Each row was made from one walk, in order. Every step used is in the known rows, and no mark comes twice. Write each row's walk.
Known rows
seleko -> laver -> likuv -> tole -> fazo: [-0.525 -0.833  1.556 -2.114 -3.644 -5.599 -1.097 -1.012 -1.926 -1.413
  2.401 -1.168  3.264 -7.951  1.459 -2.623 -2.428  1.068 -1.818  3.704]
likuv -> tole: [ 1.008 -3.135  0.438 -2.784  4.080 -0.470  1.013  1.563 -0.935 -1.372
  1.541 -1.784  1.401 -5.026 -0.462 -0.031 -2.520 -2.086  0.343  2.651]
kina -> tole -> likuv: [ 0.950  0.324  1.081 -3.276  0.974  1.060  1.557 -1.844 -1.997 -2.330
  0.886  2.533  1.660  0.924 -1.707 -5.460 -2.831  0.968  3.527 -0.023]
lago -> seleko: [ 0.472  1.288 -0.141 -1.138 -0.870  3.292 -0.817  1.200  1.469  2.509
 -0.847  2.800 -4.261 -1.378  1.018  1.212  2.414 -0.510 -0.576 -3.621]
fazo -> tole -> likuv -> laver -> seleko -> lago: [-0.831  0.810  5.685 -2.862 -1.089  1.246 -2.027 -0.502  0.189 -0.465
  0.913  1.580  2.295 -1.982  0.821  1.039 -5.984  0.449  2.832 -1.900]
kina -> lago -> seleko: [ 3.557  0.724 -3.058 -2.181 -2.018  5.765 -0.813 -0.495  2.768  2.951
 -3.912  1.546 -1.743 -1.110  2.415  0.465  2.103  0.156  0.652  2.894]
laver -> seleko -> lago -> kina -> tole: [ 2.776  1.718  2.320  1.950 -3.278 -0.791 -0.128 -0.707  1.725  1.358
 -2.013  1.118 -0.388 -3.948  5.289  1.182 -4.312  0.179 -1.247  3.851]
laver -> seleko -> lago: [ 2.287  1.788  2.797  1.509 -2.247 -1.711 -1.164 -0.069  1.749  0.945
 -1.079  0.168  1.778 -3.805  4.476  0.872 -2.722 -0.115 -2.523  4.917]
laver -> likuv: [ 2.405  1.152 -1.056 -1.668 -1.857 -4.336  1.132 -1.430  0.642 -3.608
  2.746  1.013  1.103 -1.024  1.987 -3.480  1.483  1.047 -3.117  4.231]
likuv -> tole -> kina: [ 2.836 -2.311  2.314 -4.458  3.288 -2.003 -0.495  1.536 -3.540 -0.921
  1.553 -1.977  2.073 -6.204 -0.919 -1.952 -1.705 -0.567  0.281  1.112]
likuv -> laver -> seleko -> lago -> kina -> tole -> fazo: [ 0.076  1.272  5.408  2.896 -2.599  0.458  0.991  0.676 -0.063  3.557
 -1.994 -0.564  0.673 -9.000  4.241  0.245 -6.599 -0.513  1.198 -2.568]
seleko -> laver -> likuv: [-1.172  0.896  0.815 -0.775 -6.174 -5.314 -0.408 -1.668 -0.514 -1.526
  2.484  0.891  1.883 -5.310  2.036 -2.912 -1.569  1.870 -1.845  3.249]
lago -> kina -> tole: [ 0.978 -0.184 -0.852  1.042 -2.104  1.946  1.908 -1.356 -0.095  0.848
 -1.991  2.064 -4.457 -0.183  1.621  0.499 -3.203  0.565  2.644 -1.877]
tole -> likuv -> laver -> seleko -> lago: [ 1.311  3.159  5.953 -0.640 -1.139  0.751  1.431 -0.069 -0.319  1.537
  3.097  0.248  2.835 -3.884  0.743 -2.824 -4.157  1.717  1.434 -4.225]
kina -> lago -> seleko -> laver -> likuv -> tole: [ 3.298  0.062 -2.563 -3.573 -3.661  3.072 -0.595 -0.815  2.274  1.749
 -2.292  1.362 -0.386 -5.375  3.242 -0.910  0.412  0.367 -0.078  5.398]
fazo -> tole: [-1.663 -1.485  1.336 -2.543  0.069  0.715 -2.869 -0.534  0.321 -1.794
 -0.997  1.488  0.217  1.082  0.105  2.366 -2.727 -0.866  1.776  0.795]
tole -> kina -> lago -> seleko: [ 5.041  1.554  0.513 -4.007 -2.510  1.922 -2.706 -0.403 -1.577  2.781
 -2.534  0.744 -0.192 -2.339  0.979 -2.504  2.597  2.321  0.375 -0.279]
fazo -> tole -> likuv: [-0.487 -0.106  2.879 -4.374  0.446  1.372 -2.719 -1.259 -0.387 -2.045
  1.421  1.880  1.566  2.626 -1.323  0.387 -3.018  0.734  2.716 -1.341]
seleko -> lago -> kina -> tole -> fazo: [-0.557  0.797  1.803  1.954 -4.390  2.094 -0.748 -0.540 -0.676  3.812
 -2.997 -0.687 -1.825 -3.438  2.751  5.976 -4.142  1.705  2.338 -0.693]
kina -> lago -> seleko -> laver -> likuv: [ 3.061  1.171 -2.589 -2.555 -5.045  3.205 -1.021 -1.306  2.593  2.176
 -2.731  1.991 -0.905 -3.672  3.400 -0.872  1.372  1.095 -0.226  4.376]
fazo -> tole -> likuv -> laver -> seleko -> lago -> kina: [-0.460  0.965  5.480 -2.158 -1.838  1.961 -1.616 -0.696  0.455  0.299
  0.880  1.758  0.636 -1.918  1.455  1.981 -6.537  0.820  3.128 -3.042]
likuv -> tole -> seleko: [ 2.201 -1.217  2.180 -3.653  2.378 -0.297 -1.927  0.907 -3.028  0.208
  1.717 -3.095  2.713 -3.843 -1.104 -3.386 -0.497 -2.003  0.232  0.153]
lago -> seleko -> laver -> likuv: [-0.387  1.884  0.449 -1.656 -5.010 -0.360 -1.069  0.026  1.207  1.520
  0.870  3.414 -2.958 -5.099  2.500 -0.785  1.311  0.822 -1.845 -1.323]

Which walk is each row?
[ 2.131  1.253  1.877  0.478 -1.999  1.925  2.741 -1.499 -0.125  1.099
 -0.341  2.395 -2.970 -1.738  1.905 -2.098 -4.934  1.148  2.893 -3.823] | lago -> kina -> tole -> likuv -> laver -> seleko
[ 0.958  3.311  3.234 -1.820 -6.563 -3.450 -4.509 -2.094 -3.271  1.212
  1.944 -1.283  3.268 -1.955  0.509 -6.900  1.860  1.413 -1.472 -1.340] | tole -> seleko -> laver -> likuv
[ 1.282  3.809  3.752  0.569 -5.963  1.579 -4.279 -0.838 -2.255  5.106
 -0.708 -2.420  0.107 -0.311  1.303  0.269  0.484  1.331  0.665 -4.130] | tole -> seleko -> lago -> kina
[ 1.790 -0.032  1.870 -5.810 -4.075 -0.155 -4.782 -1.504 -0.870 -0.837
 -1.812  2.452  0.894 -2.521  1.774 -0.722 -1.204  1.499  1.054  2.204] | fazo -> tole -> kina -> lago -> seleko -> laver -> likuv
[ 3.092 -1.057 -0.725 -3.568  0.921 -4.600  1.892 -0.335 -0.006 -4.496
  3.753 -0.160  1.933 -4.520  1.694 -3.376 -0.272 -0.445 -2.827  6.130] | laver -> likuv -> tole
[-1.501  1.372  0.945 -0.761 -4.242  1.777 -1.645  0.766  0.885  3.249
 -0.423  2.932 -3.411 -4.617  1.520  0.964  0.458  0.316 -0.319 -3.434] | lago -> seleko -> laver
[-0.409  1.626  5.237  2.705 -2.491 -0.191  1.512  1.406  1.074  2.792
 -0.495 -0.299  1.468 -8.625  4.011  0.227 -5.620 -0.824  0.177 -1.366] | likuv -> laver -> seleko -> lago
[ 0.181 -1.472  0.388 -1.529  1.699  0.336 -1.398 -1.347 -3.235 -0.513
 -3.158 -0.151  1.868 -1.147 -1.023 -2.832 -1.785 -0.187  2.262  0.318] | kina -> tole -> fazo
[-0.737 -0.617  1.118 -2.140 -4.235 -5.562  0.209 -0.898 -0.972 -2.255
  3.224 -0.018  2.578 -7.780  1.761 -2.912 -2.786  0.886 -1.638  4.441] | seleko -> laver -> likuv -> tole
[ 1.051  0.924  1.496  0.219 -2.001  2.691  2.779 -1.360 -0.607  1.317
 -0.098  2.076 -3.556 -1.206  0.865 -1.069 -4.591  1.458  3.909 -4.992] | lago -> kina -> tole -> likuv -> laver
[ 3.550 -0.115 -1.970 -3.549 -3.055  2.919 -1.867 -0.903  1.264  2.576
 -3.042  0.285  0.341 -5.663  2.952 -0.646  0.830  0.569 -0.265  4.475] | kina -> lago -> seleko -> laver -> likuv -> tole -> fazo
[-1.486  0.082  4.540 -3.445  0.061  1.791 -1.539 -0.532 -0.477 -1.065
  1.518  1.674  1.612 -0.319 -0.936  0.031 -4.765  0.397  3.640 -3.664] | fazo -> tole -> likuv -> laver
[ 0.356  1.107  4.294  2.163 -0.755 -0.617  1.928  1.124  0.946  1.516
 -0.061  0.182  1.032 -7.066  3.007 -2.478 -4.435 -1.305 -0.151 -2.156] | likuv -> laver -> seleko
[ 4.142  1.605  1.068 -3.806 -4.236  1.134 -3.101 -0.593 -1.959  3.081
 -2.383  0.841  0.189 -3.957  1.204 -2.590  1.706  2.674  0.431 -0.131] | tole -> kina -> lago -> seleko -> laver
[ 1.928 -0.434  1.702 -5.370 -1.784  2.111 -4.807 -0.822 -0.769  0.112
 -2.912  2.085  0.175 -0.539  0.875  0.710 -1.073  0.743  1.948  0.543] | fazo -> tole -> kina -> lago -> seleko
[ 2.734  2.124  2.529  2.451 -3.397 -1.037 -0.531 -0.365  2.196  2.022
 -1.447  0.384 -0.486 -3.743  5.313  2.385 -3.364  0.377 -2.130  3.169] | laver -> seleko -> lago -> kina
[ 3.893  0.240  0.470 -4.224 -0.155 -4.571 -0.241 -0.771 -1.387 -3.421
  3.944 -1.112  2.890 -3.751  1.110 -5.807  1.036 -0.417 -2.919  4.424] | laver -> likuv -> tole -> seleko
[ 4.799  0.900  0.634 -3.445 -2.146  0.304 -2.327 -0.959 -2.359  1.496
 -2.298 -0.602  1.935 -1.704  0.455 -3.158  1.457  2.587  0.619  1.471] | tole -> kina -> lago
[-0.139  1.436  4.943  2.887 -3.078  0.480  2.248  0.802  0.959  2.782
 -1.193  0.565 -0.204 -8.816  4.506  0.039 -6.846 -0.674  1.422 -1.796] | likuv -> laver -> seleko -> lago -> kina -> tole
[ 0.191  0.671  1.040 -2.605 -3.126 -0.626 -1.947  0.428 -0.153  1.773
  0.595  1.683 -1.736 -6.929  1.931 -0.529  0.801  0.322 -1.854 -1.227] | lago -> seleko -> laver -> likuv -> tole -> fazo
[-0.785  1.789  3.198  1.684 -5.105  2.698  1.411 -0.242 -0.118  3.636
 -0.824  0.328 -1.863 -4.472  2.731  4.524 -5.976  2.015  3.680 -2.559] | seleko -> lago -> kina -> tole -> likuv -> laver
[ 1.655  3.436  5.833 -0.016 -1.857  1.323  1.772 -0.242 -0.034  2.315
  2.889  0.377  1.247 -3.731  1.247 -1.942 -4.656  2.077  1.720 -5.298] | tole -> likuv -> laver -> seleko -> lago -> kina
[-0.156  1.691  2.087  1.062 -4.775  2.372  0.587 -0.746 -0.020  2.876
 -0.906  0.536 -1.923 -2.574  2.405  4.643 -4.597  2.279  2.989 -0.902] | seleko -> lago -> kina -> tole -> likuv
[ 2.871  1.635  2.836  1.871 -2.626 -0.886 -1.423 -0.839  0.758  2.082
 -2.692 -0.022  0.326 -4.126  4.904  1.450 -3.881  0.399 -1.340  3.076] | laver -> seleko -> lago -> kina -> tole -> fazo
[ 3.930  0.822  1.064 -3.164 -2.183 -3.743 -0.131 -0.831 -1.016 -1.758
  3.350 -1.362  1.462 -4.633  2.449 -2.984 -0.088  0.292 -2.423  3.710] | laver -> likuv -> tole -> seleko -> lago -> kina
[ 1.228 -0.353 -0.148  0.803 -1.216  1.844  0.133 -1.564 -1.464  1.955
 -3.085  0.370 -3.504 -0.571  1.100  0.883 -2.617  0.862  2.439 -2.940] | lago -> kina -> tole -> fazo
[ 0.972  1.289  1.517 -3.419 -4.146 -1.348 -1.409  0.556 -0.366  1.298
  1.417  2.668 -2.096 -7.349  2.022 -1.689  0.836  0.854 -1.785 -1.153] | lago -> seleko -> laver -> likuv -> tole -> kina
[-1.001  0.909  4.039 -2.857 -3.351  1.325 -6.210 -0.906 -1.493  0.990
 -1.369 -0.260  1.923  0.799  0.490  1.627 -1.977 -0.297  1.954 -0.945] | fazo -> tole -> seleko -> lago
[-0.606  1.537  1.544  2.670 -5.246  1.918 -0.103  0.189  0.925  4.038
 -1.381 -0.719 -2.716 -2.862  3.238  7.377 -3.256  1.757  1.256 -0.900] | seleko -> lago -> kina
[ 5.559 -0.151 -0.498 -5.635 -0.331 -3.375  0.498 -0.424 -0.660 -2.953
  2.414  0.482  1.374 -5.741  2.267 -4.455  1.257  0.650 -2.714  5.633] | laver -> likuv -> tole -> kina -> lago -> seleko
[ 1.972 -0.510  3.027 -2.380 -0.042  0.688 -2.029  0.964 -2.544  2.127
  0.965 -3.527  1.367 -5.231  0.483  0.241 -2.069 -1.177  0.843 -0.254] | likuv -> tole -> seleko -> lago -> kina
